Each row was made from one small tree. The marks that hang from a mark follow it in brackets, in the order of their numbers. Every link used is in the known rows. Write each row's tree.
Known rows
z_29(z_414(z_180 z_466) z_727): [ 0.03  3.12 -1.27  0.27  1.19 -0.62 -0.46 -0.86  0.55  0.34  0.49  1.16
 -2.21 -0.81 -1.04  0.82 -0.06  1.79 -1.44  3.51  1.07]
z_414(z_29): [ 1.10  1.26 -0.90  1.04  1.03 -2.05 -0.73  1.19  1.17  0.81  0.43 -0.78
 -0.09  2.33  0.29 -0.46 -1.71 -0.24  0.36 -2.07  0.16]
z_414(z_466(z_727)): [-0.29 -2.65  0.71 -0.34  0.27  0.32 -2.74 -1.87 -2.32 -2.40 -1.53 -2.70
  1.73  1.66  0.60 -1.55  1.74  0.04 -0.97  0.65 -2.83]
z_414(z_29(z_727) z_180 z_466): [-1.04  0.45 -1.31  3.42  2.33 -3.94 -0.55  0.02  0.57  0.71  2.41 -0.13
  0.20  1.19 -1.20  3.92  0.40  0.99 -1.88  1.52  5.30]
z_727(z_29(z_414(z_180))): [ 0.95  2.64 -2.54  1.23 -3.70  1.27 -1.74  1.70  1.86  0.29  0.59  2.85
 -1.98 -3.20  1.09 -1.89 -2.14  0.86  0.98  1.33 -0.37]
z_727(z_29(z_414(z_466))): [ 2.03  0.17 -1.62  1.90 -5.95  2.11 -1.10 -0.69  1.22 -0.50 -0.91  1.42
 -1.19 -2.06  1.97 -4.40 -0.44 -0.26  0.55 -0.47 -2.02]
z_362(z_414(z_29 z_180) z_727): [-1.16  3.11  4.17  1.22  1.18 -3.13  3.79  3.09  2.34  3.52 -0.70  3.01
  1.02  1.71 -1.71  3.77 -1.03 -1.20 -1.58 -0.96  4.75]
z_29(z_414(z_180(z_727))): [-0.05  2.45 -3.04 -1.88  1.34  0.61  0.76 -0.56  2.49 -1.22  1.13  1.80
 -1.15  0.00  0.18 -1.32 -1.35  1.49  1.91  1.14 -1.21]
z_414(z_180): [-1.43  0.27 -2.29 -1.95  2.99 -0.99 -1.69  1.18 -0.01 -0.89  3.21  1.24
  0.62 -0.21 -1.78  0.28 -0.77  2.10  0.06  2.10  1.56]
z_180(z_414 z_727): [ 1.77 -0.94 -2.26 -4.05  4.18  1.91  2.32 -2.50  0.42 -0.14  3.60 -1.10
  0.59  0.91  1.32  0.05 -0.04 -0.02  3.58 -2.55 -2.90]
z_180(z_727): [-0.82 -1.74 -2.38 -2.88  3.47 -0.52  1.93 -1.87  0.79 -1.28  1.02 -1.43
  1.01  2.71  1.01 -3.14 -0.76  2.07  3.71 -1.14 -2.96]
z_466(z_414(z_180) z_727(z_29)): [-2.40 -0.51  0.07 -1.19 -1.00  0.58 -1.60  1.56 -0.69 -1.29 -1.83 -1.64
 -3.00 -3.72  0.15  1.64 -1.29  0.77  0.89  0.78 -1.65]
z_29(z_414(z_466) z_727): [ 1.27  2.70 -0.36 -0.05  0.43 -0.03  0.25 -1.96  0.19  0.75 -1.55 -0.57
 -2.60  0.55  0.47 -1.54 -0.47  1.24 -0.66  1.69 -2.05]
z_362(z_414): [ 1.15  0.73  1.68 -2.43  0.72  1.49  1.28  0.87 -1.43  1.65 -0.67  0.35
  0.55  1.12 -1.52 -2.78 -0.17 -0.81 -0.41 -1.05 -0.32]
z_414(z_29 z_466): [ 1.04 -1.34 -0.91  2.55 -0.97 -1.76 -0.64 -0.70  0.77 -0.68  0.80 -0.81
  1.61  2.28 -0.03 -0.40  0.70 -0.75 -0.89 -2.20  1.97]
z_466(z_414 z_727): [-1.72 -0.25  1.70 -3.94  1.94  0.33 -0.70  0.09 -1.47 -1.74 -3.49 -3.66
 -2.94 -0.21 -0.23 -0.03 -0.97  0.62  0.91 -0.62 -4.88]
z_29(z_414(z_180)): [ 0.48  3.84 -2.08 -1.36  0.19  0.74 -1.43  1.07  1.60 -0.51  0.94  2.49
 -1.68 -1.26 -0.79 -0.94 -1.45  1.27 -0.26  1.80 -0.32]
z_727(z_29): [ 0.48 -0.90 -1.60  0.19 -1.80  0.38 -1.13  0.79 -0.04  0.48  0.67 -0.01
 -0.48 -0.96  1.60 -3.48 -1.61  1.03  1.99 -0.48 -1.95]
z_466(z_414): [-1.22 -0.53 -0.44 -4.72  1.84  0.04  1.49 -0.02  0.42 -0.80 -0.45 -1.84
 -3.18 -0.61 -1.84 -1.05 -1.41  1.55  1.54 -1.95 -1.90]
z_29(z_727): [-0.84  1.58 -0.28 -1.92  5.07 -1.99  0.05 -0.36 -0.97  1.88  0.10 -1.96
 -1.89  1.65 -0.11 -0.83 -1.86  2.59  1.00  1.81 -1.85]

Which tree is each row?
[-0.17 -0.86 -2.12  2.83 -0.20 -2.41 -1.31  0.30  1.20 -1.20  3.19  1.07
  2.08  0.82 -1.55  2.38  1.05 -0.17 -2.04 -0.05  5.32]
z_414(z_29 z_180 z_466)
[-0.39 -1.68  4.30  1.33 -3.95 -0.20  4.03 -0.08  0.62  2.65 -2.31  2.00
  1.72  0.20  0.33 -1.43  0.68 -1.09 -0.52 -1.66  0.75]
z_362(z_414(z_466) z_727(z_29))
[ 0.20  1.53 -0.47  0.52 -1.72  1.38 -3.05 -0.54 -0.01 -2.18 -1.38  0.91
 -0.17 -0.97  0.13 -0.09  1.06 -0.07 -2.00  2.59 -1.15]
z_29(z_414(z_180 z_466(z_727)))
[-2.91  0.09  0.76 -3.63  2.67 -0.07 -1.20  1.03 -0.96 -2.03 -1.45 -2.19
 -2.40 -1.64 -1.56  2.49 -0.50  1.19  0.04  1.15 -1.80]
z_466(z_414(z_180) z_727)
[-2.11  2.51 -0.56 -0.77  3.78 -3.38  1.61  1.72  1.41  1.17  0.48 -1.10
 -4.38 -0.87 -2.14  4.74 -2.34  1.62  0.16 -0.06  2.99]
z_466(z_414(z_29(z_727) z_180))
[-0.46 -3.02 -0.89  0.79 -2.50  1.80  2.72 -0.95 -0.23 -0.22  1.63  1.89
  2.62 -0.80 -0.60 -1.43  2.07 -0.63  0.56 -0.30  3.35]
z_362(z_414(z_180(z_727(z_29)) z_466))
[ 3.34 -0.24  0.83  1.54  0.05  1.17 -2.09 -1.08 -1.37 -0.07  0.85 -2.09
  1.07  0.85  1.45  3.45  1.83 -3.31 -1.48 -2.50 -0.68]
z_180(z_414(z_29 z_466(z_727)))
[ 0.11  0.94 -0.11  0.83  1.42 -0.55  2.88  1.49  1.45  1.39  1.27  1.47
  1.51  1.79 -1.04  1.16 -0.23 -1.44  0.41 -1.56  3.84]
z_362(z_414(z_29 z_180(z_727)))
[-1.62 -1.25  3.32  1.79 -3.45 -0.79  3.29  0.85  1.05  2.06 -0.32  3.77
  2.17 -1.25 -1.15  1.09  1.08 -0.50 -1.27  0.36  4.09]
z_362(z_414(z_180 z_466) z_727(z_29))
[ 1.42  3.33  2.53  1.08  1.87 -1.30  2.02  1.88 -0.56  4.22 -1.62 -0.78
 -1.21  2.30 -0.71  0.60 -1.51 -1.32 -0.70 -1.13  1.70]
z_362(z_414(z_29(z_727)))
[-2.02 -3.73 -3.52 -0.92  2.09 -0.75  1.00 -2.76  0.68 -3.09  3.59  0.41
  2.98  1.17 -1.15 -0.23  1.91  1.97  1.16  0.79  2.17]
z_414(z_180(z_727) z_466)
[-0.52  0.65  4.48  0.21 -2.02 -0.52  4.02  1.72  1.04  3.85 -2.48  2.14
  0.11  0.04  0.55 -1.34 -1.32 -0.56  0.73 -1.28 -0.49]
z_362(z_414 z_727(z_29))
[ 0.90 -1.67  3.17 -0.31 -1.19  2.15 -0.36 -0.67 -3.20 -0.12 -2.89 -1.32
  1.99  1.27 -0.54 -1.92  2.40 -2.15 -2.19 -0.33 -1.20]
z_362(z_414(z_466(z_727)))
[ 0.03 -3.28  0.33  1.96 -3.11  0.75 -2.99 -1.32 -1.85 -1.73 -1.79 -1.96
  1.38 -0.17  2.20 -2.41  1.26 -0.19 -0.07  0.41 -2.85]
z_414(z_466(z_727(z_29)))
[ 2.18 -1.62 -2.89 -1.67  0.64  2.77  1.94 -1.84  0.69  0.65  3.31 -0.28
  0.02 -1.11  2.84 -0.82 -0.79 -0.35  4.50 -2.74 -2.97]
z_180(z_414 z_727(z_29))
[-0.63 -1.03  4.84 -1.00 -0.23 -0.73  4.28 -0.65  0.13  1.76 -1.92  1.32
  2.02  2.13 -1.50 -0.42  1.29 -0.89 -1.40 -1.30  0.79]
z_362(z_414(z_466) z_727)
[-0.15 -1.72  1.65  1.85 -3.49  1.89 -1.15  0.69 -2.39  0.16 -1.01  0.95
  2.10 -1.66 -0.40 -0.12  2.26 -2.06 -2.12  1.53  1.98]
z_362(z_414(z_180 z_466(z_727(z_29))))
[ 0.36  2.22 -0.26  1.67 -2.89  1.45 -3.78  1.65 -0.08 -0.47 -2.32  0.49
 -1.65 -2.62  2.58 -1.06 -1.37 -0.14  0.40  2.38 -3.46]
z_466(z_727(z_29(z_414(z_180))))
[ 2.75 -2.21  0.07  0.25 -1.72  3.18 -2.35 -1.79 -2.33 -0.57  0.91 -1.39
  0.83 -1.77  2.27  0.80  1.74 -2.18 -0.14 -0.97 -2.71]
z_180(z_414(z_466(z_727(z_29))))
[-1.91  1.25  0.85 -0.37  1.59 -1.64 -1.07  2.11  0.38 -1.38 -1.86 -2.12
 -2.68 -0.90 -0.89  4.44 -1.09 -0.38 -0.46 -0.57  0.14]
z_466(z_414(z_29 z_180) z_727)
[ 0.47  0.10  2.44  3.11 -1.57 -0.04 -0.91  1.35 -1.44  0.18 -1.13  0.38
  2.46  0.82 -1.09  2.59  2.25 -3.05 -3.52 -0.05  3.93]
z_362(z_414(z_29 z_180 z_466(z_727)))
[-1.74 -4.26 -3.93  1.30 -1.24 -0.24  0.71 -2.21  1.16 -2.50  3.45  1.01
  2.47 -0.93  0.59 -1.16  1.49  1.71  1.99  0.56  2.20]
z_414(z_180(z_727(z_29)) z_466)
[ 1.69  0.98  0.77  0.10 -2.17  1.70 -2.49 -1.51 -0.58 -1.95 -3.31 -0.97
 -0.49  0.57  1.35 -2.60  0.75 -0.61 -1.01  0.54 -4.18]
z_29(z_414(z_466(z_727)))
[ 2.87  3.25 -0.15 -0.07  4.28 -0.63  0.41  0.33 -0.11  3.27  2.42 -1.48
 -2.09  0.58  0.71  3.99 -1.42 -1.12  0.34 -1.58  0.21]
z_180(z_414(z_29(z_727)))
[-1.34 -2.83 -0.87  2.38 -2.34  0.13 -3.61 -0.38 -1.54 -2.22  0.46 -0.03
  1.91 -1.57  0.79  0.36  1.71  0.25 -1.17  2.45  0.61]
z_414(z_180 z_466(z_727(z_29)))
